Each row was made from one path, in order. Every step used is in the known rows, and no mark comes twice. Write each row's path.
In the rows, zero is written as 128.
Known rows
vizas panaz ladefik kuda kuzuk: [190  75 131 145 126 140 130 116  93 171  82  78  82 152 156 155 132 125
 154 194 102 128  89 142 141]
volovev kuzuk panaz ladefik ribeke vizas: [134 164 150 139  97  86 104 127 180 171  98 109 100 136 163 130 117 117
 156  73 127 156 141  90 101]
kuzuk panaz: [107 126 126 134 114 120 118 138 137 139 132 122 139 127 150 119 126 120
 161 121 120 144 127 108 144]
kuzuk panaz vizas kuda ladefik ribeke: [127 101 125 109  93 123 129 102 154 171 114 102 113 154 195 123 127 129
 170  52 101 130 157 144 114]
volovev kuzuk panaz: [ 98 141 132 134 102 108 113 139 159 157 126 117 127 107 142 137 120 110
 146 108 134 154 117 106 144]
panaz kuzuk volovev vizas ribeke ladefik: [191 169 126  81 144  96 137  91 145 176  88 162 113 108 188 138 125 116
 123  50 162 168 159 115 160]
ribeke vizas: [132 166 143 140 126 117 122 116 137 135 101 135 122 120 110 118 129 125
 123 114 129 122 132 116 137]
vizas volovev: [110  97 118 128 138 136 129 118 136 141 113 139 122 106 118 138 138 124
 131 121 153 126 123 132 128]
kuzuk volovev vizas panaz: [145 144 119 139 120 118 112 106 136 148 112 150 150 112 161 135 142 111
 137  94 132 128 120  98 162]
ribeke ladefik kuda vizas panaz kuzuk: [208 130 128 123 129 116 138 107  96 206  69  89  70 134 134 133 132 121
 105 118 113 136 114 157 130]
ladefik kuda: [131 124 128 139 127 113 131 129 105 134  94 106 109 126 119 122 136 131
 122 109 108 109 122 143 138]
vizas ribeke ladefik panaz kuzuk luko: [200 149 144 100 147  88 128 123 156 163  69 125 102 113 194 134 114 114
 118  47 138 160 143  82 122]
volovev vizas ribeke ladefik panaz: [233 163 131 122 131  86 123 107 216 165  81 131 119 101 154 121 126 121
  85  37 135 127 139 113 111]
kuda kuzuk panaz ladefik ribeke vizas: [174 140 148 147 104 118 113 122 139 170 104  99  89 164 172 126 123 121
 170 131 108 158 130  98 130]
kuzuk panaz ladefik ribeke: [138 110 130 123 111 111 114 140 150 145 130 110 117 164 188 123 122 130
 174  99 110 152 148 105  92]
kuda ladefik ribeke: [155 112 132 138 117 129 126 117 139 154 122 112 110 159 165 122 117 142
 120  92 105 128 137 133  93]
volovev kuzuk panaz vizas: [115 164 131  98  81 113 122 126 156 164 134 124 135 133 163 148 120 110
 129  93 140 154 136 127 147]
ladefik kuda vizas ribeke: [181 136 125 111 113 105 130 111 149 167  93 108  98 120 120 115 147 121
 121 107 101 106 125 108 139]
ribeke vizas volovev kuzuk panaz ladefik kuda: [107 120 138 140 108  90 113 112 148 194  60 107  94  99 136 140 133 112
 157  99 143 140 110 127 146]
ladefik kuda kuzuk: [164 117 132 150 121 134 135 124  83 151  95  90  86 133 124 136 136 124
 123 153 104 119 100 148 166]
kuda ladefik panaz kuzuk: [207  93 135 128 127 130 123 109  96 176 140 107 118 146 174 143 103 123
  78 133 133 152 115 162 129]
vizas kuda ladefik: [121  74 125 128 132 137 137  98 127 161 115 111 112 117 148 127 126 134
 156 125 115 118 119 164 132]
luko kuzuk volovev vizas kuda ladefik ribeke: [177 124 133 120 116  97 122  89 115 187  84 129 103 109 181 130 135 124
 140  42 119 147 139 164 167]
volovev vizas ribeke ladefik panaz kuzuk: [252 158 133 104 139  96 126 103 182 183  85 124 105 111 160 140 118 115
  73  52 158 157 145 126 118]
volovev vizas ribeke: [165 154 123 110 122 118 121 109 196 148 110 138 135 113 130 131 135 120
 118  93 143 130 140  95 135]
luko kuzuk panaz vizas volovev: [138 123 128  86 104 120 127 120 124 177 105 139 129 118 152 150 131 111
 142 108 159 173 133 156 173]

Write each row's path
[192 118 134 129 133 122 119 126 108 145 132 112 118 131 146 142 118 115
  87 118 144 149 125 136 125]
ladefik panaz kuzuk
[180 124 134 130 126  99 140 121 156 181  49  98  72 112 166 120 127 121
 169  99 100 142 117 109 160]
vizas ribeke ladefik kuda kuzuk panaz
[135 160 120 123 118 112 120 109 113 140 133 156 152 117 161 127 139 117
 120  83 135 132 134 122 172]
kuzuk volovev vizas
[197 137 136 141 136  98 131 127 150 145  99 121 113 115 153 118 118 128
  96  74 123 127 126 143 103]
ribeke ladefik panaz
[160 150 147 150 113 114 121 105 146 160  95 117 104 149 145 112 118 138
 115  78 108 122 141 122 104]
kuda ladefik ribeke vizas
[ 81 111 123 136 111 116 114 130 170 171 111 128 123  85 131 146 131 106
 149 101 160 153 112 106 147]
vizas volovev kuzuk panaz
[167 125 123 134 110 139 119 116 139 166 127 114 122 132 121 129 139 116
 126 155 111 120 106 110 127]
kuda vizas panaz
[205 120 133 109  97 127 129 101 124 167 145 118 141 160 189 138 113 127
  75 103 117 123 127 171 120]
kuda ladefik panaz vizas
[188 144 131 110 104 118 125 118 133 135 136 125 140 145 158 136 127 120
  84  87 129 120 138 142 118]
ladefik panaz vizas
[124 148 141 151 130 108 121 110 166 131  66 113  88 107 104 109 145 127
 156  46 117 104 153 105 102]
ladefik ribeke vizas kuda
[ 73 133 131 127 120 117 117 129 148 158  93 135 121  86 138 153 135 109
 135  86 155 141 115  91 146]
vizas volovev kuzuk luko
[171 154 146 148 131 120 111 115 145 153  69 112  89 140 122 137 128 118
 124  87 137 144 143  82 101]
ladefik ribeke vizas panaz kuzuk
[112 133 142 158  97 103 107 106 189 203  78 119  99 107 149 130 121 117
 134  50 138 147 125 101 120]
kuda ladefik ribeke vizas volovev kuzuk panaz
[106 153 139 142 122 113 119 107 168 167  81 138 106  78  90 146 134 112
 112  95 170 130 117 115 137]
ribeke vizas volovev kuzuk
[155 126 153 123 120  84 112 118 149 174  60 103  82 118 153 119 130 120
 201  82 118 165 145 128 130]
luko kuzuk panaz ladefik ribeke vizas kuda
[ 85 157 130  91 100 124 125 116 143 164 102 142 128 111 158 165 136 108
 119  70 162 141 133 114 149]
panaz vizas volovev kuzuk luko
[161 149 128  72 115 125 138 107 174 137 116 143 131 141 154 141 130 124
 128  96 141 129 158 111 122]
panaz vizas ribeke
[152 106 128 125 139 143 122 120 115 153 109 114 114 133 135 154 122 116
 131 151 148 153 119 117 126]
vizas panaz kuzuk
[212 134 136 121 143  87 130 118 200 148  78 131 106 102 160 119 120 125
 111  58 128 127 138 106  97]
vizas ribeke ladefik panaz
[103 116 125 131 126 125 124 120 158 160 108 133 111  84 110 156 133 115
 117 108 168 135 114 128 130]
vizas volovev kuzuk
[183 151 124 114 119 122 125  95 143 159 112 150 123 112 173 142 141 109
 137 111 138 141 124  88 194]
kuda kuzuk volovev vizas ribeke
[145 120 137 132 132 114 120 107 159 154  84 131  97 136 137 131 135 131
 141  86 146 129 148 111  85]
panaz ladefik ribeke vizas volovev
[204 165 126 109 130 107 139  91 155 177  84 152 103 106 186 136 132 116
 135  80 135 148 131 108 181]
kuda kuzuk volovev vizas ribeke ladefik
[152 140 128 108  89 146 131 120 112 162 142 112 125 160 173 144 126 113
 142 150 121 153 123 135 175]
kuda kuzuk panaz vizas
[140 131 139 120 115 105 118 142 122 158 110 122 126 118 143 127 120 115
 157 134 128 175 120 133 169]
luko kuzuk panaz
[140 143 126  77 102 116 127 116 185 147 119 139 141 139 177 132 128 116
 161  88 132 146 156  89 137]
kuzuk panaz vizas ribeke
[139 110 127 120 142 127 122 112  89 147 111 144 124 125 172 149 129 110
 149 125 146 155 125 103 157]
vizas panaz kuzuk volovev
[140 117 124  98 113 138 145  89  82 149 119 135 109 124 181 148 146 112
 166 114 126 126 132 149 191]
panaz vizas kuda kuzuk volovev
[118 136 124  95 104 131 133 106 155 165 116 138 120 112 131 168 134 114
 100  91 174 136 132 152 131]
panaz vizas volovev kuzuk
[122 133 132  99 107 147 139 108  99 152 103 109 106 135 170 150 143 113
 165 118 115 129 127 127 180]
panaz vizas kuda kuzuk luko
[175 172 124  99 135  87 135  96 177 160  84 169 126  97 183 121 132 122
 134  35 140 138 152 103 151]
kuzuk volovev vizas ribeke ladefik
